Known rows, with every way that one mark hangs from another
volevis(nido(gedakep)): [ 13  -7 -15  13  15   8   1   8   9  15   5   5  -2 -12  -4 -10  -1  -1
   4  -3   4   4  -8  21  24]
volevis(nido(badig dinuk gedakep(duvok))): [ 10   7 -17   4  10  11   0   0 -31   3   4   4  -4 -10 -19  -7  -7   1
   6   7   2  -4  -6   8  17]
pigum(duvok): [-18   2   8 -43   6  -5   0  -5   1   1   6  -9  -7   7 -10   7   3  11
   1   3 -13  -7  -4 -10  -1]
nido(gedakep tadod): [  6  -9 -15  20  20  15  -1  -2   4 -20   1   5  11   8 -15   2   1  -4
   2  -7   4 -12 -14   9  11]
volevis(nido(pigum)): [ 27  -5  -9   6  12   4   3   4  17  16  -2  -1   1 -11   8 -11   1  -2
   4  -8   2   3   1  18  32]
gedakep(duvok(samoz) nido(badig dinuk pigum volevis)): [-12  28 -31 -19  21   9   2   4 -41   3 -15 -32 -10 -22 -20 -10   1   2
  11   2  -4  -9 -10   8  20]
pigum(nido(dinuk gedakep)): [ 15   7 -23  54  10  13   1   7  -8   9  -4   2 -10 -18 -23 -12  -3  -3
   7   3  10  -1 -16  10   0]
duvok(pigum(nido(badig dinuk volevis))): [ 18   1 -16  45   1  12 -13  -4 -37  36  -8  -9 -10 -22 -37  -1  -7   5
   3   3  11   5  -2  -5 -12]
badig(nido(dinuk gedakep pigum(duvok(samoz)) volevis)): [-37  12 -31 -31  34   4   2  11  -3   5 -11 -18 -18 -29 -35 -17  11  10
   8   3  -6 -17 -35  -9  36]
duvok(samoz): [-27   7  -4 -10   6  -7   5  -4  -7 -22 -10 -13   2 -10   0  -3 -11   1
   4   5  -2  -1 -10   0   6]
gedakep(duvok(samoz) nido): [-17  12  -7 -15   5   0   8   4 -22 -26 -10 -18 -13 -21  -4   2  -6   1
   5   5  -1   3  16   3   6]
pigum(duvok nido): [ -2   4  -1   1   3  -1   0   1   1   7  -2 -10 -19  -6 -12   2   3   6
   3   2  -3   0  -4  -4  -8]
gedakep(duvok(pigum samoz) nido(badig tadod)): [ -3   0  -7  -2   6  11  -4 -12 -56 -35 -14 -14   1 -18 -27  19 -19   8
   1   5   0  -1  21  -8   1]
samoz(duvok(pigum(nido(badig gedakep tadod volevis)))): [ 12  -7 -27  48  21  30 -16 -10 -35  27  -8  -7 -15 -24 -47  -6  -6  11
   6   0  24  -4  -1   3   0]
dinuk(nido(badig pigum(duvok(gedakep)) tadod volevis)): [ -2   6 -29 -29  26  11 -13   4   1  11 -10  -9  -7  -4  -7  -1  23   7
 -11   4  -4 -21 -26 -18   2]
pigum(nido(badig dinuk tadod)): [ 24   9 -25  52   0  17  -3  -4 -23 -11 -11  -2   3   0 -23   4 -13  -3
   4   8   7  -5 -13   0 -16]
pigum(nido(badig)): [ 14  11 -14  40  -3   7  -7   5 -25  10  -9   0 -10 -12  -5  -3  -2  -4
   1   1   6   6  -9   6 -10]
duvok(gedakep(nido(tadod)) pigum samoz): [  4 -12  -9  16  15  11  -5 -13  -9 -12  -9 -11   8 -29 -21  12 -28  19
  -9  21   1   1  34 -10 -27]
duvok(gedakep): [  6  -2   2   6   4   1  -3  -5  14  10   4   5   0  -7   6  -2  -5   8
 -11  18   1  -2  20  -9 -32]
gedakep(duvok(pigum) nido(badig dinuk tadod volevis)): [ 16   1 -20   9   8  22  -8  -8 -47   6  -4 -16  -3  -8 -45  14  -6   8
   2   4   4  -6  18  -7  -5]
pigum(duvok(gedakep samoz) nido(volevis)): [-28  10 -13  -4  21  -5  -2  -3  15  18  -9 -28 -23 -22 -12  -9  -1  12
   0  16   0  -3  -3  -5 -28]
volevis(nido(gedakep(duvok))): [ 10  -6  -6   7  11   6   4   3   0   1   4   6 -10 -12  -4  -8   3  -4
   4  -4   7   1   6  14  25]
duvok(pigum(nido)): [ 23 -12   3  48  -5   5  -7  -4 -16  15  -8   4 -10 -24 -19   3  -8   3
  -1  -2  12  11  17  -5  -8]
duvok(gedakep pigum samoz): [-12 -10  10   4   7  -4  -6 -19 -11  -3  -7  -5   3 -29 -12   3 -24  17
 -10  21   2   2  28 -19 -28]

Rows
[ 25   0 -17 -17  23  14  -2 -14   3   7   2  -7  11   3 -17   2 -15  15
  -2  17 -12 -15   0  -3  -1] : volevis(nido(badig dinuk pigum(duvok(gedakep)) tadod))
[ 21 -10  -2  43   4  17 -11 -16 -12  30  -3   2 -22 -38 -25  -5 -18  22
  -7  24  22   6  43 -15 -37] : samoz(duvok(gedakep pigum(nido)))
[-22   7 -13  -1  20  10  -1 -11 -39 -49 -10  -4   7   2 -17   4  -6  -5
   5  -2   2 -17 -17   0  12] : nido(badig gedakep(duvok(samoz)) tadod)
[ -3   5 -36   2   8  12 -10  12 -14  -3 -13  -4  -5  -1  -8   2  18  -5
  -5  -2   7 -10 -33  -9   8] : dinuk(nido(badig tadod volevis))
[ 16   0 -26  14  23  15   2  -5  16   6  -7 -16  12  10 -21  -8   7  -3
   8  -8   4 -18 -19   6  19] : nido(dinuk pigum tadod volevis)
[ 17  12 -33   3  21  16   0  15   1  36  -3 -22  -4 -14 -19 -12   9   3
   8  -4  -2  -3  -9  17  19] : gedakep(nido(dinuk pigum volevis))
[-17   5 -19 -29  38   6   3 -17  21  -2  -7 -32   7   3 -25  -5  -4  14
   3  13  -9 -26 -13  -9  -4] : nido(dinuk pigum(duvok(gedakep samoz)) tadod volevis)
[-30  16 -10 -50  18   0  -4  -4 -19   1  -1 -22  -7 -17 -10   6 -15  23
  -6  26 -20  -5   4  -9 -26] : pigum(duvok(gedakep(nido(badig)) samoz))
[  2   8 -30   9  12  16  -6  -7 -18   5  -4 -14  11  16 -28   2  -3   0
   5   5   0 -15 -24   0  -6] : nido(badig dinuk tadod volevis)
[-12  12 -13 -41  23   3   3   6  -6   0  -7 -25  -6 -17  -9   0  -1  11
   6  -1 -16  -5  -7   9  24] : gedakep(nido(pigum(duvok(samoz))))
[  3  -1 -24  13  13  12   2  -6  11   1  -3 -15   9  14 -26   0   0  -1
   6   2   4 -13 -13   0  -1] : nido(dinuk tadod volevis)
[ 26  -1 -23  15  24  13   4   5   7  18   2   1   3 -15 -14 -18  -2   0
   8  -3   1  -4 -15  21  39] : volevis(nido(dinuk gedakep pigum))
[  8 -12   6   7   6  14 -11 -21 -13  24   4   3 -12 -28 -24  -1 -18  27
  -9  25  13   0  42 -20 -31] : samoz(duvok(gedakep pigum))
[-29  11 -38  -5  22  11  -5   9 -31 -29 -18  -8 -11 -13 -15  -4  19  -9
   0  -4  10 -17 -39  -7  22] : dinuk(nido(badig gedakep(duvok(samoz)) tadod volevis))
[ 16  -5 -21 -16  34  16  -5  -3  -5   3   2  -3   8   4 -16  -2   1   4
   6  -9  -8 -15 -25  17  38] : volevis(nido(badig gedakep pigum(duvok) tadod))
[-29  21 -19 -44  35   6  -3  -6 -39  -6  -4 -18   4  -9 -30  -8  -5  11
   9   3 -18 -22 -44   0  28] : nido(badig dinuk gedakep pigum(duvok(samoz)))
[ 28   6 -27   8  18  22  -5   6 -20  -2  -7  -7  11  -2  -9   6  -1   1
   2  -7  -5  -6  -7  15  16] : gedakep(nido(badig pigum tadod))
[ 22  -6 -13 -17  19  10   7 -10  19  -4   0 -11   7   7 -19   2  -8   8
   7   2  -9 -13  -7   4  26] : volevis(nido(dinuk pigum(duvok) tadod))
[-36  24 -34  -5  29   6  -5   2 -32  14 -10 -30 -17 -18 -40 -12  -2   7
  13   7  -5 -11 -46   5   4] : pigum(duvok(samoz) nido(badig dinuk gedakep volevis))
[ 16  -2 -25  44   9  28 -12 -16 -36  24  -9 -13 -14 -21 -51  -1 -15  15
   6  12  21  -3   6  -7 -12] : samoz(duvok(pigum(nido(badig dinuk tadod volevis))))
[ 10   8 -21 -25  29  12  -3   0 -18  22   6  -6   1  -8 -23 -10  -2  10
   8   1 -13 -11 -27  12  34] : volevis(nido(badig dinuk gedakep pigum(duvok)))
[ -9  -4 -13   5  19   5  -8  -3  -8  26  -7 -21  -6 -39 -20  -1 -15  19
  -6  18   2   6  26  -4 -23] : duvok(gedakep(nido(volevis)) pigum samoz)
[ -9   4 -19 -32  25   6  -5  16  -2   1  -5   3 -16 -17  -7  -8  26   3
  -3  -9  -5 -15 -35  -8  37] : dinuk(nido(gedakep pigum(duvok)))
